Each row was made from one path, in order. Every step used is in the known rows, and no mark comes twice. Write each row's path.
(in the rows, 128 means zero)
Known rows:
kimu/lufi/lenima/tinof/ronisor/kibok/viba: [121 141 101 144 122  97 108  84 105 141 136 141 144 127 160 119 128 122
 119 153 144 120 125 158 152 108 142 123 130 131 112 171 154 134  27 176
  83 181 111 127 140 132 135 124 126 142 123 162]
mokil/runeb/viba: [129 132 126 127 110 128 118 139 120 129 128 125 135 124 103 141 131 120
 133 120 131 132 145 128 121 115 140 132 133 145 132 143 141 126 121 143
 111 180 116 143 146 123 126 130 129 138 131 169]
tinof/ronisor/mokil: [124 111 131 121 146 108 134  67 115 130 124 148 137 123 173 130 130 125
 133 124 133 105 151 149 127 111 120 118 132 125 128 126 129 135 113 116
 174 118 131 136 137 141 115 123 131 109 124 139]
mokil/kibok/viba: [124 141 129 127 118 134 128 120 108 135 127 135 132 121 113 130 124 115
 141 116 135 129 135 124 136 109 135 125 136  81 118 148 127 108 113 136
 124 187 112 128 125 126 123 122 130 136 130 138]
viba/kibok: [128 138 134 129 140 128 130 157 129 129 126 145 127 126 144 120 127 117
 120 135 127 127 134 122 172 133 128 127 129 132 127 107 124 137 131 152
 128 164 112 119 117 141 128 126 118 136 128 108]
lenima/tinof/ronisor/mokil: [115 110 115 128 144 119 128  53 111 132 128 142 140 127 188 127 137 135
 133 150 138 104 145 157 137 119 117 130 132 138 127 130 126 137  95 120
 140 110 121 135 147 154 117 131 126 108 130 149]
kibok/zegige: [136 126 128 125 132 131 128  81 134 133 127 132 128 127  72 132 120 133
 130 136 136 134 122 127 147 116 124 137 125 130 133 125 129 128 130 147
 129 123 127 118 126 129 122 130 130 130 120 137]
ronisor/mokil/runeb/viba: [127 130 124 124 120 117 124 123 121 131 123 130 138 125 141 145 126 120
 141 125 135 120 165 125 119 114 136 142 130 146 136 146 143 130 116 137
 146 176 106 143 142 139 114 136 131 124 129 175]
ronisor/gimor/kimu/lufi/lenima/tinof: [123 142 105 147  91 106 111 184 137 134 128 132 136 132 163 123 124 143
 123 172 146 129 114 134 134 141 140 140 111 168 133 165 167 137  66 176
  20 152 117 114 134 113 136 136 125 113 120 157]
mokil/ronisor/gimor/kimu/lufi: [122 138 142 151 122  84 109 198 162 121 127 127 128 126 138 138 100 135
 133 128 133 125 115 131 118 146 132 129 115 191 133 150 151 133 156 139
  53 140 128 124 125 114 128 111 133 114 130 153]
ronisor/mokil/runeb/viba/kibok/zegige: [132 134 128 122 137 119 126 103 127 136 120 148 137 124  95 142 117 114
 135 139 138 122 165 119 183 113 131 153 130 152 141 126 140 141 122 178
 150 207  92 122 135 153 107 138 123 134 119 161]
lenima/tinof/ronisor/gimor/kimu/lufi: [114 132 122 146 109  96 113 136 128 126 126 147 138 128 171 127 132 145
 124 155 136 116 110 153 129 121 126 116 122 161 128 152 152 133 124 141
  40 135 130 125 162 122 130 125 134 105 129 161]
gimor/ronisor: [125 128 136 125 145 121 118 159 120 134 145 131 128 125 135 124 142 124
 130 110 123 119 132 150 139 135 135 130 129 142 125 110 154 136 112 117
 122 124 124 130 120 135 132 136 123 132 127 137]
zegige/zopi: [128 128 129 134 119 135 125 137 121 128 129 131 123 128 114 125 132 138
 129 173 132 119 130 121 132 157 127 124 131 129 133 138 112 131 124 144
 135 134 102 133 136 150 127 130 124  97 130 120]
kimu/lufi: [126 141 122 143 110  91 117 168 138 129 133 133 128 132 138 131 120 131
 127 135 124 129 128 127 124 117 132 132 122 131 132 128 133 120 136 131
 119 125 126 121 136 122 129 130 136 132 123 131]
ronisor/kibok/mokil/runeb/viba: [129 131 125 124 131 117 125 104 121 126 120 132 129 125  52 141 127 109
 134 123 134 117 147 126 152 122 138 140 137 134 134 192 149 129 117 147
 114 178 104 138 130 145 117 124 122 146 139 166]
tinof/lenima: [145 129 122 127 104 148 131 125 146 136 129 135 133 132 136 128 121 133
 125 114 137 128 131 134 131 120 121 141 125 128 130 131 137 134 128 134
 131 165 132 127 120 127 130 108 124 135 123 131]
gimor/kimu/lufi/lenima: [133 142 114 141  97  90 119 181 134 135 129 137 133 131 145 126 121 127
 128 144 141 138 134 121 118 123 139 129 116 150 135 120 170 139  71 157
  50 151 126 120 110 121 134 136 133 129 120 134]
gimor/ronisor/mokil: [124 123 132 124 151 108 124 140 123 135 141 137 132 128 170 128 138 123
 138 121 130 105 151 148 135 125 129 137 126 142 128 115 145 138 104 113
 156 121 112 129 110 153 117 140 124 116 124 141]
mokil/runeb/viba/kibok/zegige/zopi/lobap: [142 133 122 127 106 144 115 142 116 139 125 153 124 116  61 140 140 120
 117 170 145 123 144 124 193 144 128 133 131 120 135 133 169 140 116 207
 128 252  80 136 129 150 124 133 115 137 118 143]
lufi/lenima/tinof/ronisor/mokil: [118 111 104 124 132 119 123  58 109 140 129 143 144 127 184 121 135 132
 131 157 149 108 151 158 145 127 125 134 126 146 130 135 142 143  26 151
 135 123 128 132 129 150 121 129 119 110 123 152]
kibok/zegige/zopi: [137 127 130 131 119 137 125  90 125 133 129 134 121 126  60 130 126 140
 132 184 138 124 124 119 155 149 123 134 128 132 139 136 120 129 130 156
 135 125 109 130 132 153 123 129 125 100 122 123]
lenima/tinof/ronisor/gimor/kimu: [115 113 127 131 125 132 124  97 118 126 123 142 135 123 164 124 139 144
 123 148 138 113 111 157 130 132 121 112 127 165 126 150 151 140 118 139
  49 137 135 131 156 124 131 122 123  99 134 152]
kibok/mokil/ronisor/tinof/lenima: [130 117 121 138 126 145 120  99 150 126 132 130 125 133  67 136 110 120
 137  85 142 115 138 146 157 150 119 158 126 184 132 118 142 121 126 124
  87 151 108 134  99 156 119  79 121 144 128 132]
kimu/lufi/lenima/tinof: [123 141  96 145  98 103 108 156 128 139 138 127 136 135 154 122 125 136
 123 165 140 136 128 140 141 135 138 144 118 148 133 138 151 130  48 168
  78 131 121 117 129 129 135 138 126 136 119 146]
runeb/viba/kibok/zegige/zopi: [132 138 130 133 137 140 133 122 115 130 130 147 122 121  72 127 115 129
 127 179 139 125 119 114 186 141 131 133 137 125 132 116 116 128 124 176
 136 214  84 127 124 166 117 122 122 111 124 148]
runeb/mokil: [129 123 129 122 140 118 139 126 140 131 125 130 133 130 131 133 119 128
 140 134 132 123 117 133 101 125 129 134 122 127 131 125 134 117 121 118
  92 126 140 124 116 142 112 125 127 103 134 122]
lufi/lenima/tinof: [123 128 105 132 114 137 120 118 120 137 134 125 134 130 143 120 132 134
 125 161 144 134 129 142 141 150 134 143 122 148 128 139 143 138  40 161
  88 133 122 124 119 136 135 137 119 132 125 141]
ronisor/gimor/kimu/lufi/lenima: [134 140 120 138  92  96 115 202 144 132 124 135 131 129 144 127 117 135
 123 147 142 128 120 123 125 126 143 132 111 162 136 159 172 132  84 168
  54 157 128 113 121 104 136 128 130 113 114 151]
gimor/kimu/lufi/lenima/tinof: [123 141 100 149  95 101 115 166 126 135 133 132 138 133 164 122 128 133
 127 173 143 138 129 132 129 133 135 138 116 165 132 126 166 143  57 160
  15 144 116 117 122 136 135 145 128 127 125 140]
lufi/lenima: [136 131 117 124 118 125 124 136 126 135 128 129 131 129 123 123 127 126
 124 135 135 132 134 134 137 128 137 136 122 134 131 129 143 134  61 157
 122 142 133 125 112 123 137 129 122 133 121 131]
lenima/lufi: [122 139 113 133 108 166 127 169 144 129 131 136 131 127 136 130 114 135
 133 133 126 121 125 132 137 129 125 128 127 129 131 128 134 121 118 124
 126 124 127 120 122 131 126 134 121 133 130 130]
ronisor/kibok: [132 135 129 126 136 125 131 103 119 130 121 125 129 129 129 124 129 118
 121 126 127 119 125 124 136 126 126 126 129 119 127 186 134 137 130 134
 124 132 114 126 124 133 131 128 122 138 130 126]
lobap/zopi: [164 127 121 132 126 143 124 118 128 131 131 126 125 126 129 124 128 141
 128 135 137 119 132 128 140 142 127 132 118 116 133 135 143 129 128 130
 135 134 114 122 131 142 127 124 131 111 133 105]
kibok/mokil: [121 122 126 126 137 120 133 117 138 123 127 134 123 128  72 131 122 128
 136 136 134 120 134 127 151 126 127 132 128 129 132 121 136 124 127 128
 130 124 128 128 117 143 118 123 127 125 134 127]

Write each row's path:
[126 126 136 122 134 103 107 151 125 141 137 137 138 127 151 137 143 118
 138 118 127 103 177 146 139 136 133 147 125 168 138 129 162 147 104 135
 140 123 103 135 128 146 121 149 120 124 122 145]	gimor/ronisor/mokil/runeb
[114 114 128 139 151 123 119 100 136 117 131 121 119 128  60 135 118 117
 142 101 135 115 135 142 154 164 125 145 130 184 131 115 131 113 126 116
  83 116 107 136 108 154 118 101 125 136 131 125]	kibok/mokil/ronisor/tinof
[126 112 131 120 158 107 136  51 115 126 122 149 130 125  84 124 129 112
 128 124 134 101 136 148 159 115 123 117 137 124 127 169 141 133 114 124
 143 121 127 140 124 150 120 109 121 131 134 132]	tinof/ronisor/kibok/mokil
[134 139 133 126 129 129 122 118 126 135 124 147 134 122  63 138 122 117
 125 131 134 136 146 125 185 117 136 145 132 147 136 117 145 137 125 182
 114 210  97 124 138 135 122 132 121 151 120 155]	mokil/runeb/viba/kibok/zegige
[121 115 133 138 152 120 121 112 140 125 128 117 129 130 120 138 112 114
 143  99 133 116 116 148 106 163 126 150 123 178 129 118 126 108 123 110
  45 117 115 130 104 154 114 100 125 113 132 123]	runeb/mokil/ronisor/tinof
[121 132 137 121 131 110 127 141 102 140 138 142 134 126 156 128 134 114
 143 110 134 103 162 146 150 126 130 136 129 106 132 147 148 127  99 102
 158 126 102 128 104 153 114 141 119 126 125 138]	gimor/ronisor/mokil/kibok
[120 128 108 141 103  97 105 133 128 137 134 142 139 130 160 121 128 142
 115 155 142 118 116 162 149 124 137 127 117 160 131 167 152 127  52 168
  91 130 136 126 154 111 143 121 125 118 117 166]	kimu/lufi/lenima/tinof/ronisor/gimor
[113 124 119 128 138 117 119  93 101 134 126 158 147 123 177 133 138 118
 127 144 138 107 166 155 171 120 127 132 138 153 131 124 140 147  90 160
 126 200  93 141 157 161 114 133 119 127 131 170]	lenima/tinof/ronisor/mokil/runeb/viba/kibok
[139 129 123 128 118 146 126 131 122 137 124 155 118 120  85 127 135 125
 114 184 141 118 126 121 199 153 115 127 125 104 128 117 157 143 121 192
 145 201  93 121 109 157 124 134 114 125 116 105]	viba/kibok/zegige/zopi/lobap
[127 124 127 124 117 114 117 123 136 128 123 136 126 128  50 141 130 122
 135 135 132 120 161 128 155 130 131 142 128 155 141 135 148 133 124 145
 114 126 122 132 136 137 120 132 123 134 133 130]	kibok/mokil/runeb
[132 128 125 136 101  86 115 159 131 132 124 150 136 124 155 125 123 133
 121 135 141 119 122 143 130 114 138 116 115 160 132 148 172 135  74 164
  65 152 146 124 133 105 140 113 132 110 114 154]	tinof/ronisor/gimor/kimu/lufi/lenima
[121 112 107 128 126 127 117  76 111 138 134 142 138 125 149 117 142 135
 120 147 141 122 133 165 149 127 129 124 129 145 126 128 146 141  33 154
 100 128 134 134 132 138 137 123 120 127 122 148]	lufi/lenima/tinof/ronisor
[115 111 118 126 127 114 111  61 111 138 125 144 145 127 166 136 146 133
 133 149 138 103 173 160 138 124 119 137 131 161 138 142 148 143  96 142
 124 116 117 136 164 149 117 138 121 116 130 151]	lenima/tinof/ronisor/mokil/runeb
[133 140 100 137  80 202 124 148 142 136 131 138 136 136 141 127 119 130
 124  94 133 116 127 137 145 130 115 148 125 141 133 136 148 113 116 125
  90 159 108 113 117 138 133 109 115 145 113 128]	ronisor/tinof/lenima/lufi
[124 130 133 123 129 115 121 151 138 130 121 152 126 128  65 133 128 115
 128 137 129 117 168 119 195 135 130 141 129 156 141 113 145 143 129 167
 116 163 107 121 127 149 121 128 115 145 132 111]	viba/kibok/mokil/runeb
[130 139 108 136  96 195 113 176 135 142 150 144 135 133 151 124 135 126
 125  77 130 104 129 158 157 135 123 154 125 157 128 113 165 120  98 111
  82 153 101 119 103 147 134 115 110 149 115 132]	gimor/ronisor/tinof/lenima/lufi
[116 123 103 141 116  81 119 106 115 138 129 152 144 130 204 123 131 132
 133 169 149 115 150 152 127 113 127 131 120 161 132 124 163 147  40 153
  62 133 120 125 126 147 121 137 131 108 122 154]	gimor/kimu/lufi/lenima/tinof/ronisor/mokil
[121 119 111 120 116 118 128  58  89 142 126 151 142 125 173 121 134 122
 135 146 150 107 161 161 155 122 126 131 130 111 134 164 137 131  24 144
 136 131 113 130 121 153 123 131 115 125 121 149]	lufi/lenima/tinof/ronisor/mokil/kibok
[138 134 139 128 145 129 117  97 112 141 140 139 120 125  66 123 139 126
 126 166 134 107 126 139 169 152 126 136 132 142 133 175 146 145 110 148
 129 128  81 131 113 166 123 133 114 112 122 134]	gimor/ronisor/kibok/zegige/zopi
[118 127 104 144 103  91 113 123 112 138 133 150 142 128 168 120 135 132
 125 160 143 126 132 155 130 122 130 121 122 162 129 116 163 147  45 157
  28 138 130 128 132 137 135 132 129 125 125 147]	gimor/kimu/lufi/lenima/tinof/ronisor
[112 125 127 142 166 127 128 132 125 114 131 134 123 124  69 131 110 104
 135  95 136 115 131 137 186 160 132 146 139 173 124  96 121 114 122 146
  85 202  81 135 100 168 115  93 122 148 133 147]	runeb/viba/kibok/mokil/ronisor/tinof
[126 126 127 125 147 118 138  92 129 125 121 132 126 129  72 128 126 117
 128 132 133 111 132 124 158 130 125 128 131 119 129 178 141 131 121 130
 132 127 116 127 114 148 119 121 120 134 137 127]	ronisor/kibok/mokil
[123 123 127 133 142 133 112 140 104 132 144 130 129 131 136 122 156 111
 127  86 123 113 129 152 145 148 131 141 130 153 123 112 143 121 107 116
  83 121  98 131 120 141 131 130 122 136 117 126]	gimor/ronisor/tinof
[138 133 118 129 124 149 131 134 114 132 127 152 120 117  84 130 129 122
 119 174 143 119 116 121 187 141 125 124 133  99 124 119 157 135 114 195
 146 249  81 133 110 159 119 128 121 126 116 144]	runeb/viba/kibok/zegige/zopi/lobap
[131 130 141 135 152 115 122 112 137 125 126 120 125 124 117 130 115 117
 129 116 132 122 128 135 137 156 125 130 129 159 125 179 135 142 131 127
 120 128 114 135 105 139 129 109 119 144 136 134]	mokil/ronisor/kibok
[130 127 129 123 128 113 121 102 127 131 118 134 128 130  54 138 129 110
 131 133 131 112 159 123 163 136 130 139 129 148 140 188 148 140 127 151
 114 128 113 131 128 141 120 129 115 142 135 127]	ronisor/kibok/mokil/runeb
[122 124 124 127 125 119 124 127 128 124 127 133 130 124  50 145 125 121
 138 126 134 123 151 129 144 118 138 140 135 148 135 135 144 124 116 137
 117 176 117 142 138 138 116 125 128 137 135 167]	kibok/mokil/runeb/viba
[139 135 129 128 130 136 129  66 121 134 122 133 120 128  61 127 125 132
 126 183 138 115 123 116 161 147 124 132 130 124 135 190 125 136 127 156
 135 130  97 124 124 155 120 129 118 111 125 127]	ronisor/kibok/zegige/zopi
[131 125 128 139 133 144 123 125 152 127 130 145 124 132  82 127 108 110
 128  94 140 109 144 136 199 156 118 156 127 184 130  97 143 130 128 149
  89 191  93 125  93 169 121  78 110 155 125 111]	viba/kibok/mokil/ronisor/tinof/lenima
